(in the rows, 128 means zero)
Known rows, with every step that occurs:
bulog lisupo niluso togef rutul: [ 99 145 110 108 117 154  95 115 153 150 186 174 127  79 140 132 141 106
 121 101  65  73 128  91 130 115 139 146  97]
funos pize rafuv niluso: [147 106  91 150  94 105 133 130 192 126 138 213  99 131  47 120 118  95
 122  75  71 146 140 159 104 115 120 176 149]
geme bulog lisupo niluso togef: [ 91 152  93 132 105 143 112 108 164 171 185 161 120 129 149 111 125 139
 133  86  98  91 128 103 134 124  85 117  96]
niluso togef rutul: [143 130 123 108 129 146 152 122 161 129 176 193 125  84 118  96 118  75
 118 120  70  63 147 103 112 100 139 144 101]
rafuv pize funos: [147 104 121 150  78  96 153 170 163  99 145 177  78 150  25 101  97  98
 114 113  78 114 118 115 119  73 127 136 131]
togef lisupo niluso rafuv: [153 123 105 133 121 131 108 142 184 144 156 156 137 140 116  96 135 129
 126 121 106 114 102 128 184 124 130 150 119]
bulog lisupo niluso rafuv pize: [118 124 117 124 103  92  90 158 172 146 170 177  91 128  90 120 142 129
 102 109  98  93  72 125 150 112 135 137 105]
funos pize rafuv: [147  76 103 138 108 112 129 134 203 127 148 209 102 149  37  96 105 105
 126  88  85 122 140 147 129 118 123 146 141]
fibe rutul togef lisupo bulog: [118 145  83 132 136 144 152 109 195 146 185 104 131  87 130 132 111 132
 142 163  81  57 147  93 158 117  58 121 135]
lisupo niluso: [135 131 116 136  98 127 121 127 149 160 139 148 115 151  85 116 128 119
 148  98  85 108 103 124 148 108 123 120 114]
fibe rutul: [132 126 106 129 114 117 158 123 180 135 153 157 119 111  93 101 128  98
 156 127  83  91 120 109 148 106 117 116 120]
rafuv pize: [138 120 115 126  92 101 153 164 158 126 157 177  93 138  62  98  95 104
 118 110  90  89 109 118 117  89 124 133 120]
togef lisupo bulog: [125 135  81 160 104 155 153 141 169 155 158 141 141 127 107 123 105 150
 140 128  88  85 153  80 165 110  82 122 116]
pize rafuv niluso lisupo bulog: [151 141 106 139 101 109 150 116 179 181 144 166  91 116  73 123 151 121
 153 117  64 129 149 138 117 125  82 127 122]
togef lisupo niluso rafuv pize funos: [152 112 108 146  86  98 101 167 186 100 146 157  97 157  57 100 131 109
 100 122  95 123  92 129 151  98 130 174 131]
geme lisupo niluso rafuv pize funos: [151 132 107 133  95  94 127 174 161 109 120 178  84 165  59  83 143  82
 123 122  93 109  94 130 140 100 116 149 135]
geme rutul togef niluso: [187 121 142  82 138 139 173 118 145 136 165 121 127 113 112 131  93 119
 146 155 118  56 128 128 151 100 125 157 148]
pize rafuv niluso togef rutul fibe: [147 151 113 122 104 133 139 106 197 146 184 197 121  57  91 127  98  70
 117  95  25 126 172 122  74 116 153 197 157]
rutul togef niluso rafuv: [183 108 153 103 150 114 160 140 168 144 190 158 104 100 112 119 108 113
 108 169 108  76 121 142 174 111 138 143 127]
fibe rutul togef niluso rafuv pize: [162 126 134  87 137  75 152 142 185 123 183 140  76  79 103 118 128  83
 107 185 105  47  93 137 137 101 124 165 126]
togef niluso rafuv: [177 109 138 124 120 115 157 152 163 145 158 174 109 116  99 112 126 114
 126 150 110  88 119 122 175 108 151 149 107]
lisupo niluso rafuv pize funos: [155 111 134 147  83  81 107 159 170 110 132 166  67 163  37 106 147  93
 102 119  90 112  74 142 133  87 135 145 118]
funos pize: [146 102 107 141 116 128 143 140 177 127 158 207 106 148  69 102 100  98
 128  99  82  93 133 153 128 115 131 121 115]
geme rutul togef niluso lisupo bulog: [189 146 146  82 151 144 173 104 149 176 167 110 107 113 124 134 125 127
 163 188 100  29 144 146 145 118  92 113 115]
geme bulog: [148 122  94 148 112 135 168 118 166 139 157 159 128 153 112  88  91 130
 147 106 107  90 131 105 147  96  84 107 122]
pize rafuv niluso: [151 119 102 142  88 108 149 130 176 143 139 180 111 115  61 118 120 112
 135  87  78 158 134 122 123 103 121 169 156]
niluso togef lisupo bulog: [110 149  94 142 105 160 150 140 175 160 177 162 132 106 123 112 114 129
 122 128  83  73 165  93 136 123  87 126  95]
geme rutul togef lisupo niluso rafuv: [184 129 124  88 157 141 117 110 188 130 165 122 149 131 134 105 125 125
 128 146 126  78  96 156 174 120 119 158 149]
rutul fibe: [149 128 128 140 111 134 157 137 184 159 188 178 123 125  82 113  62 116
 148 112  51 112 147 130 140 119 147 109 140]

Rows:
[124 107 123 149  86  88  91 166 176 119 161 176  73 142  53 125 143 123
  99 114  86 120  82 122 153  96 140 139 117] | bulog lisupo niluso rafuv pize funos
[136 133 107 114 128 143 118 123 171 149 185 120 138 129 121 119  94 135
 128 120  89 109 123 130 169 120 102 145 150] | rutul togef lisupo niluso
[147 164 111 144 110 122 163 123 151 181 151 165  95 116 109 129 144 113
 153 129  62 102 142 146 120 123  92  98  98] | rafuv niluso lisupo bulog
[163 107 107 125 113  96 136 122 202 145 158 224  89 135  59  92 128  86
 139  91  63 151 148 197 103 137 126 152 137] | funos pize rafuv niluso lisupo
[166  94 135 147  98  80 147 174 182  93 150 197  71 145  31  89 121  91
  95 135  94 108  97 133 134  80 140 136 121] | niluso rafuv pize funos
[146 136 106 114 105 126 144 109 172 129 153 195 116  65  95 116 136  72
 109  95  60 117 153 109  87  98 131 203 135] | pize rafuv niluso togef rutul
[170 119 140  98 155 103 156 120 188 137 183 140 101  75 123 119 133  94
 128 185 103  62 113 136 169 114 128 147 126] | fibe rutul togef niluso rafuv
[134 136 114 124  91 109 150 127 178 147 155 203 102  96  78 109 129  92
 116  84  73 148 149 135  97 116 125 176 135] | pize rafuv niluso togef
[102 159 120 114 117 160  96 112 176 169 216 177 133  71 137 145 102 105
 129 102  27  83 148 103 119 132 157 143 118] | bulog lisupo niluso togef rutul fibe
[163 130 141  73 154 110 165 111 180 160 201 134  94  85 126 106 122  92
 164 182  81  72 140 154 156 131 119 122 123] | fibe rutul togef niluso lisupo
[127 135 105 118 116 148 154 146 180 137 190 191 139 108 119  83  96 110
 121 112  89 108 161 115 143 123 126 148 114] | niluso togef lisupo
[127 162  94 129 101 142 157 141 169 140 180 190 136  88 133 108 108  97
 116 100  79 133 160 126 115 121 126 179 124] | rafuv niluso togef lisupo
[177 113 149  93 133  88 154 160 166 130 186 159  77 104  93 117 103 102
  84 168 108  61  99 145 138  97 136 164 127] | rutul togef niluso rafuv pize
[176 119 139  91 150 139 167 111 163 128 169 142 129 126 102 109  89 114
 140 136 108  67 121 143 140  99 119 120 147] | geme rutul togef
[161 129 119 130 124 151 152 122 178 137 187 170 140  95 102 119  70  98
 141 122  39  80 152 103 128 103 156 135 143] | togef rutul fibe
[166 125 119 116 109  98 152 125 186 161 158 192 100 122  70  91 131 101
 151 100  71 162 144 160 127 126 122 146 142] | pize rafuv niluso lisupo
[104 125 107 136  99 136 105 136 155 165 169 157 122 131 105 135 122 148
 143  94  84 116 111 103 168 120 125 118 118] | bulog lisupo niluso
[148 137 123 133 126 129 159 128 162 181 165 162  99 135  96 103 132 126
 158 142  75  74 146 134 144 125  94  69  86] | niluso lisupo bulog
[146 122  94 126 111 125 126 108 191 112 154 227 103  77  83 117 136  53
  99  84  54 107 159 143  64 111 134 207 131] | funos pize rafuv niluso togef rutul
[146 130  99 122 102 104 102 160 182 129 156 156 114 142  94  96 129 118
 105 120 108 101  83 128 149 112 125 172 121] | togef lisupo niluso rafuv pize
[162 119 139 108 131 129 166 135 146 149 186 139 109 104 105 131  86 119
 126 148  92  84 137 124 159 106 124 142 137] | rutul togef niluso
[124 153  81 147 109 151 177 148 145 165 135 159 126 136 109 109 117 120
 161 129  87  68 152  83 152 115  70  96 119] | geme lisupo bulog
[127 118 121 134 120 119  95 141 173 162 173 176 115 126 111 124 145 141
 125 111  99 111  94 124 184 125 140 117 105] | bulog lisupo niluso rafuv
[145 147 133 114 128 153 151 118 182 143 204 193 126  76 116 110  81  74
 123 120  33  70 165 116 101 115 159 140 122] | niluso togef rutul fibe
[131 133  92 135  99 148 113 135 166 147 154 137 145 144 108 109 110 136
 145 100  92 121 120 109 170 120 113 152 131] | togef lisupo niluso
[173 121 141  99 121 123 166 141 154 166 173 167 105 123 103  95 113 110
 164 144  88  98 145 139 160 127 142 124 104] | togef niluso lisupo
[129 123  77 136  96 127 127 133 212 123 169 224 119 105  86 102 112  87
 103  77  73 151 173 157  96 135 119 211 143] | funos pize rafuv niluso togef lisupo
[124 143  92 108 133 132 115 105 191 144 180 102 136 101 130 119 121 118
 147 137  83  94 116 122 164 126  92 148 149] | fibe rutul togef lisupo niluso
[177  98 140 138  87  84 152 179 163 101 147 175  68 131  41 113 122  95
 101 152 101  96 107 117 145  81 150 172 119] | togef niluso rafuv pize funos
[ 87 145 121 118 102 139 105 132 158 172 187 179 112 108 120 124 132 125
 126  91  78 106 125 117 141 132 130 123  94] | bulog lisupo niluso togef
